What can hang from each mark
Q13: Q503
Q863: Q773
Q341: Q588
Q773: Q184 Q740
Q588: Q740 Q863
Q48: Q13
Q740: Q36 Q773
Q503: Q588
Q36: Q740
Q184: Q588

(in the rows, 128 means zero)
Known rows, with every way that one mark hangs from another
Q13[Q503]: [117 151 111  99 160 116 168 126 111 107 143 110  87 127 144 117 152 117
 140 152 129 126 118 107]
Q341[Q588[Q863[Q773]]]: [ 64 150 103  96 167 141 171 111  97  92 135  74  76 123 130 141 168  89
 128 147 118 172 117 134]
Q740[Q36 Q773[Q184[Q588]]]: [110 146 141  79 160 138 183 128  86 104 167  81 111 126 107  92 177 116
  86 145 146  70 136 111]
Q36[Q740[Q773]]: [130 126 152  88 133 111 162 128 104 109 132 104 109 127 118 106 145 120
 137 126 134 126 143 119]
Q341[Q588[Q740[Q36 Q773] Q863]]: [ 88 118 134  56 179 118 188 120  96 101 111  88  67 123 120 139 170  80
 121 141 110 142 152 133]
Q773[Q184 Q740[Q36]]: [130 134 114  92 173 129 176 133  87 121 114 110 113 119 124 129 185 110
  86 155 123  93 139 110]
Q48[Q13]: [135 150 131 100 156 123 163 130 115  95 130 109  95 122 146 109 148 117
 149 166 113 127 119 122]
Q184[Q588[Q863[Q773[Q740]]]]: [ 73 156 110 108 165 149 179 114  97  79 113  77  84 121 118 132 169  70
 104 164 144  95 125 133]
Q863[Q773[Q184]]: [122 159 109 111 160 135 167 121  91  91 186  97  94 122 123 120 160 119
 106 174 148 128 120 116]
Q48[Q13[Q503[Q588]]]: [129 157 115  85 171 105 180 125 121  83 126 118  70 118 162 103 149 108
 188 173 112 143 121 110]
Q341[Q588[Q740[Q36] Q863]]: [ 96 119 111  63 183 133 168 115 102 123 117  92  81 120 132 155 174  81
 115 144  95 142 156 133]
Q341[Q588[Q740 Q863]]: [ 94 134 112  77 174 132 156 108 109 114 119  81  89 121 136 150 164  85
 147 148 100 169 141 129]
Q341[Q588[Q863]]: [ 72 144 110  93 163 137 153 117 104 116 113  74 100 124 137 138 165 106
 147 129 102 175 118 125]
Q863[Q773[Q184[Q588]]]: [112 166 112 106 154 151 166 111  89  92 197  76 104 124 116 110 172 109
  94 172 154  95 122 114]
Q503[Q588[Q740[Q773]]]: [147 130 135  70 172 110 166 128 115 101 113 121  84 118 136 116 129 107
 167 164 129 160 146 118]
Q13[Q503[Q588[Q740]]]: [143 139 105  73 181 104 165 117 123 107 133 124  71 118 152 131 143  98
 171 170 119 148 145 108]
Q503[Q588[Q863]]: [ 97 143  99  94 170 125 150 122 118 114 112 107  96 117 143 121 130 111
 164 134 120 170 124 127]
Q13[Q503[Q588]]: [123 151 101  87 169 113 165 124 120 109 126 119  86 122 154 115 143 118
 171 152 121 155 121 106]
Q863[Q773[Q184 Q740]]: [122 154 110 111 169 131 179 122  87  84 137  99  94 119 122 128 180 100
 100 182 146 117 124 115]
Q740[Q36 Q773[Q184[Q588[Q863]]]]: [ 72 147 136  82 164 135 188 124  83  92 168  70  96 125 105  97 169  99
  92 137 151  75 136 122]
Q13[Q503[Q588[Q863[Q773]]]]: [ 79 156  86  95 178 112 185 117 112  74 147 106  46 117 143 124 140  86
 158 165 138 157 124 124]
Q184[Q588[Q740]]: [139 143 123  85 159 145 148 114 117 121 146  95 108 128 127 126 153  99
 121 161 124  98 144 121]

Rows
[144 125 139  68 173 112 187 131  93 100 162 109  88 121 113 116 162 107
  98 168 139  98 156 114] -> Q588[Q740[Q36 Q773[Q184]]]
[159 118 107  63 185 127 160 127 115 134 113 132  89 116 140 137 141 101
 126 156 105 137 161 121] -> Q503[Q588[Q740[Q36]]]
[128 131 151  93 134 105 168 124  90 100 168  93 115 126 114  99 164 128
 131 137 146 117 146 106] -> Q36[Q740[Q773[Q184]]]
[ 82 143 149  90 133 124 170 110  91  89 179  58 113 128 102  93 171 100
 125 126 152  89 148 119] -> Q36[Q740[Q773[Q184[Q588[Q863]]]]]
[122 141 108  96 177 129 189 132  80  98 135 111  87 116 119 135 188  93
  67 178 141  89 136 120] -> Q863[Q773[Q184 Q740[Q36]]]
[112 149 113  93 170 151 190 121  81  96 144  88  98 120 108 124 200  85
  56 173 145  57 140 119] -> Q863[Q773[Q184[Q588] Q740[Q36]]]
[107 118 136  68 176 111 186 132 106  97 128 109  65 123 118 126 138  85
 112 150 132 111 157 133] -> Q588[Q740[Q36 Q773] Q863]
[ 80 145 112  91 174 144 179 120  86 108 126  76 111 119 112 122 193  85
  80 146 132  63 140 120] -> Q773[Q184[Q588[Q863]] Q740[Q36]]
[121 138 137  81 165 119 185 137  88 103 158 103 100 123 115 102 163 124
  98 149 141 106 134 110] -> Q740[Q36 Q773[Q184]]
[151 145 118  70 179  97 181 117 128  80 131 126  56 116 161 116 148  88
 188 193 110 137 144 112] -> Q48[Q13[Q503[Q588[Q740]]]]
[106 125 132  71 177 112 189 125  93  87 165  98  73 122 110 121 157  90
 105 159 141 102 157 124] -> Q588[Q740[Q36 Q773[Q184]] Q863]
[106 141  97  75 183 103 172 112 125  95 133 113  56 116 149 133 137  83
 178 162 120 154 148 119] -> Q13[Q503[Q588[Q740 Q863]]]
[119 141 156  87 133 126 165 115  90 101 178  71 124 129 105  91 177 120
 121 134 150  82 148 110] -> Q36[Q740[Q773[Q184[Q588]]]]
[ 97 138 120  69 181  91 191 119 118  70 128 109  45 120 140 117 133  82
 185 164 138 153 145 118] -> Q13[Q503[Q588[Q740[Q773] Q863]]]
[ 87 148 102  82 178 134 177 100  89  79 176  68  70 118 121 150 183  76
 124 179 127 155 143 127] -> Q341[Q588[Q740 Q863[Q773[Q184]]]]
[111 138  95  83 183 124 168 114 117  84 139 110  55 114 132 143 132  79
 148 174 132 162 148 135] -> Q503[Q588[Q740 Q863[Q773]]]
[140 129 122  70 168 147 160 122 110 132 141 104 102 123 125 129 162  93
  87 155 119  74 160 122] -> Q184[Q588[Q740[Q36]]]
[107 140 104  96 170 129 170 114 111  84 155 103  59 123 126 144 138  77
 120 176 137 135 143 136] -> Q588[Q740 Q863[Q773]]
[120 142 120  88 168 145 174 125  85 122 125  87 124 121 115 119 198 101
  75 153 130  57 139 111] -> Q773[Q184[Q588] Q740[Q36]]
[ 76 142 107  94 171 149 191 123  92  91 111  86  76 119 112 135 178  64
  71 156 137  72 138 139] -> Q184[Q588[Q863[Q773[Q740[Q36]]]]]
[ 90 124 103  67 184 135 182 112  97 103 134  91  55 117 122 161 175  63
  98 161 110 140 152 140] -> Q341[Q588[Q740[Q36] Q863[Q773]]]
[ 93 143 139  79 162 132 175 113 110  86 142  78  82 128 115 113 144  83
 134 155 143 102 144 129] -> Q184[Q588[Q740[Q773] Q863]]
[ 79 162 112 102 156 148 157 112  96 103 176  63 116 128 118 108 166 105
 118 144 140 100 125 118] -> Q773[Q184[Q588[Q863]]]
[102 149 112  89 166 140 156 105 104 101 182  69 103 123 117 122 164  91
 121 163 136  93 148 121] -> Q773[Q184[Q588[Q740 Q863]]]
[143 144 142  60 177  85 201 120 121  56 128 121  44 117 151 101 145  87
 196 192 128 136 144 113] -> Q48[Q13[Q503[Q588[Q740[Q773]]]]]
[141 137 120  70 169 144 165 118  96 124 177  92 109 121 117 121 178 100
  79 165 129  65 160 112] -> Q773[Q184[Q588[Q740[Q36]]]]
[101 143 116  87 164 144 152 111 117 109 144  83  96 126 125 128 148  83
 127 154 128 102 145 130] -> Q184[Q588[Q740 Q863]]
[ 86 160 100 113 164 131 175 117  90  79 184  85  81 122 119 123 157 102
 111 168 152 134 122 124] -> Q588[Q863[Q773[Q184]]]
[ 79 158 113 105 165 144 165 112  93  96 127  66 117 122 119 118 182  91
 114 152 139  87 126 117] -> Q773[Q184[Q588[Q863]] Q740]
